Each row was made from one small tree. The marks that hang from a mark follow it in brackets, in alphabetical order. Every link used is in the known rows. Write each row's tree.
Known rows:
vubad(giboz(kula mimir tagi)): [-0.73  0.20  0.10  0.23 -3.16 -1.55 -0.29  1.62 -0.47  2.01  0.30  0.43
  1.46  0.21  0.14  0.21 -0.85 -2.55]
tagi(vubad(giboz(kula mimir))): [-0.39  1.27  0.55  0.50 -3.71 -0.70 -0.36  1.38 -0.50  1.26 -0.06  1.31
  3.31 -0.60  0.03  0.54 -0.15 -0.59]
vubad(giboz(kula mimir(pavamek) tagi)): [-0.85  0.34 -0.35  0.16 -2.85 -1.32 -0.49  1.45 -0.43  2.29  0.11  1.56
  1.82  0.27  0.37  0.05 -1.17 -3.23]
vubad(giboz): [-3.40 -0.34  0.09  0.60 -0.79 -0.54 -0.44  0.25 -0.44  0.26  0.34  1.20
  1.33 -0.36 -0.44  0.46 -0.57 -2.05]
mimir(giboz(kula tagi) pavamek): [ 0.98  0.86 -1.23 -0.05 -0.86 -0.31 -0.99  0.52 -0.09  2.61  0.16  3.07
  2.73 -0.11 -0.27 -0.02 -1.75 -5.24]
giboz(kula tagi): [ 3.23  0.76  0.10 -0.18 -1.71 -0.53  1.32  1.32 -0.19  2.25 -0.52 -1.09
  1.51  0.25 -0.74  0.28 -1.41 -1.50]
mimir(pavamek(giboz(kula tagi))): [ 0.60  0.90 -1.11 -0.35 -0.56  0.42  0.37  0.48 -0.03  2.29  0.16  2.06
  1.81 -0.89 -0.18  0.04 -1.69 -3.56]
vubad(giboz(mimir(pavamek) tagi(kula))): [-1.36  0.39 -0.40 -0.18 -2.97 -1.57 -1.12  1.01 -0.28  1.59  0.31  1.65
  1.30  0.35  0.31 -0.04 -1.11 -3.12]
tagi(giboz(mimir) kula): [ 0.44  1.43  1.42  1.12 -4.08 -0.06  0.04  0.58 -0.40  1.11 -1.10 -0.71
  1.38 -1.36 -0.43 -0.09 -0.69 -3.23]
tagi(kula vubad): [ 2.22  1.86  1.27  0.01 -3.30 -0.28  0.10  0.55 -0.25  0.47 -1.12 -0.01
  3.02 -0.53 -0.99  0.65 -0.29 -0.54]
pavamek(giboz(kula)): [ 0.07  0.48  0.28  0.17 -1.24  0.42  1.08  0.69 -0.26  1.58  0.40 -0.06
  1.56 -1.63 -0.74  0.62 -0.73 -3.04]
feti(libok): [ 0.25  1.32 -0.37  1.48 -2.57  0.74  1.55  1.21 -0.43  0.07 -0.12 -1.04
  2.57  0.60 -0.12  0.36 -0.61 -0.89]
mimir(giboz pavamek): [-1.36  0.36 -0.95  0.42 -0.46  0.60 -1.20 -0.29 -0.22  0.97  0.36  3.77
  2.39 -0.49  0.09 -0.09 -1.48 -4.75]
feti(kivu libok pavamek(giboz(tagi(kula vubad)))): [ 2.86  2.98 -1.81  0.32 -2.61  1.12 -1.12  1.42  0.47  1.03  0.30  0.93
  4.25  1.29 -0.57  0.63 -0.22 -1.56]
tagi(giboz kula): [ 0.13  1.37  1.13  1.01 -2.13  0.08  0.07  0.00 -0.27  1.00 -1.26 -0.67
  1.58 -1.53 -1.36  0.24 -0.67 -3.23]
feti(kivu libok): [ 1.38  1.93 -0.18  1.65 -2.54  1.21  0.27  0.78  0.03  0.01 -0.27  0.42
  3.58  1.06  0.52  0.42 -0.24  0.06]
feti(kivu): [ 0.96  0.64  0.68  0.64 -1.13  1.28 -0.26 -0.28  0.10 -0.13 -0.39  1.38
  1.99  0.18  0.37  0.22 -0.65  0.13]
tagi(giboz kula vubad): [ 1.14  2.73  0.93  0.76 -3.30 -0.46 -0.63  0.47 -0.17  1.55 -1.12  0.21
  3.34 -1.93 -1.43  0.48 -0.12 -1.61]

Which tree is each row?
[ 0.06  1.71  0.86  0.11 -4.17 -1.08 -1.11  0.90 -0.38  0.95 -0.74  1.65
  3.33 -0.42 -0.31  0.50 -0.21 -1.93] : tagi(kula vubad(giboz(mimir(pavamek))))
[-2.01  0.19 -0.87 -0.08 -2.52 -1.26 -1.03  1.04 -0.29  1.59  0.80  2.03
  1.19  0.26  0.64 -0.16 -1.22 -2.45] : vubad(giboz(mimir(pavamek) tagi))
[ 3.22  1.83 -0.10 -0.84 -2.75 -1.22 -0.02  0.97  0.10  1.71 -0.14 -0.38
  1.99  0.11 -0.88  0.32 -0.96 -0.22] : giboz(tagi(kula vubad))
[ 1.25  2.50  0.73  1.27 -4.64  0.04  0.07  1.53 -0.46  2.33 -0.67  0.49
  3.52 -1.94 -0.09  0.13 -0.30 -1.05] : tagi(giboz(kula mimir) vubad)
[ 1.44  2.81  1.20  0.83 -5.28 -0.52 -0.66  1.04 -0.29  1.68 -0.98  0.16
  3.14 -1.75 -0.50  0.18 -0.15 -1.58] : tagi(giboz(mimir) kula vubad)
[ 0.97  1.77 -2.22  0.32 -1.87  1.00  0.49  1.70 -0.01  0.89  0.76 -0.60
  2.54  0.88 -0.93  0.39 -0.84 -2.56] : feti(libok pavamek(giboz(tagi)))
[ 1.31  2.92  0.76  0.78 -4.93 -0.27 -0.91  0.88 -0.27  1.93 -1.14  1.29
  3.48 -1.71 -0.26 -0.01 -0.46 -2.30] : tagi(giboz(mimir(pavamek)) kula vubad)
[ 1.49  1.55 -1.33 -0.20 -1.42 -0.55 -1.31  0.74 -0.04  2.91  0.23  3.50
  3.60 -0.31 -0.30  0.12 -1.48 -4.46] : mimir(giboz(kula tagi(vubad)) pavamek)
[ 0.36  0.51  0.56  0.28 -3.22  0.35  1.11  1.26 -0.40  1.69  0.55 -0.11
  1.34 -1.46  0.19  0.30 -0.75 -3.01] : pavamek(giboz(kula mimir))
[ 0.14  1.61  1.17  0.15 -4.39 -1.26 -0.95  1.01 -0.40  0.80 -0.62  0.85
  3.15 -0.46 -0.46  0.63  0.02 -1.41] : tagi(kula vubad(giboz(mimir)))
[-0.49  1.39  0.24  0.46 -3.43 -0.53 -0.51  1.27 -0.49  1.43 -0.21  2.13
  3.52 -0.58  0.19  0.41 -0.38 -1.12] : tagi(vubad(giboz(kula mimir(pavamek))))
[ 1.43  2.12 -1.34  1.02 -3.20  2.05 -0.61  1.42  0.15  0.23  0.38  1.03
  3.60  1.24  0.39  0.31 -0.28 -1.85] : feti(kivu libok pavamek(giboz(mimir)))
[ 3.65  1.87  0.32 -0.71 -5.57 -1.34 -0.09  1.80 -0.10  1.88  0.04 -0.46
  1.71  0.35  0.47 -0.14 -0.99 -0.19] : giboz(mimir tagi(kula vubad))
[ 1.25  0.56 -0.28  0.08 -1.55 -0.83 -0.54  0.84 -0.17  2.08  0.57  0.76
  2.09 -0.19 -0.73  0.34 -1.10 -3.85] : mimir(giboz(kula tagi))
[ 1.21  2.10 -1.51  0.95 -1.77  2.12 -0.57  1.01  0.25  0.15  0.26  1.07
  3.78  1.10 -0.25  0.54 -0.25 -1.84] : feti(kivu libok pavamek(giboz))
[ 4.18  2.00 -0.29 -0.34 -4.85 -0.60  0.48  2.24 -0.27  3.20 -0.48  1.08
  2.88  0.28  0.88 -0.27 -1.53 -1.38] : giboz(kula mimir(pavamek) tagi(vubad))
[ 2.72  2.54 -1.54  0.47 -3.58  1.26 -0.91  1.66  0.34  0.93  0.37  0.57
  3.52  1.59  0.12  0.31 -0.43 -2.10] : feti(kivu libok pavamek(giboz(mimir tagi(kula))))
[-1.03  0.17 -0.17  0.14 -1.20 -1.49 -0.28  1.04 -0.33  1.89  0.14  0.47
  1.70  0.02 -0.78  0.53 -0.82 -2.56] : vubad(giboz(kula tagi))
[ 0.78  0.90 -0.54 -0.86 -1.50 -0.76  0.21  0.61  0.16  1.92  1.09 -0.25
  0.75 -1.17 -0.89  0.40 -0.99 -2.58] : pavamek(giboz(tagi(kula)))
[ 2.06  2.36 -2.07  0.46 -1.84  1.50 -0.78  1.28  0.43  0.84  0.63  0.88
  3.55  1.36 -0.31  0.46 -0.47 -1.63] : feti(kivu libok pavamek(giboz(tagi)))
[ 4.35  1.81  0.35 -0.24 -5.33 -1.00  0.82  2.48 -0.31  2.85 -0.22 -0.55
  2.44  0.24  0.54 -0.01 -1.08 -0.34] : giboz(kula mimir tagi(vubad))
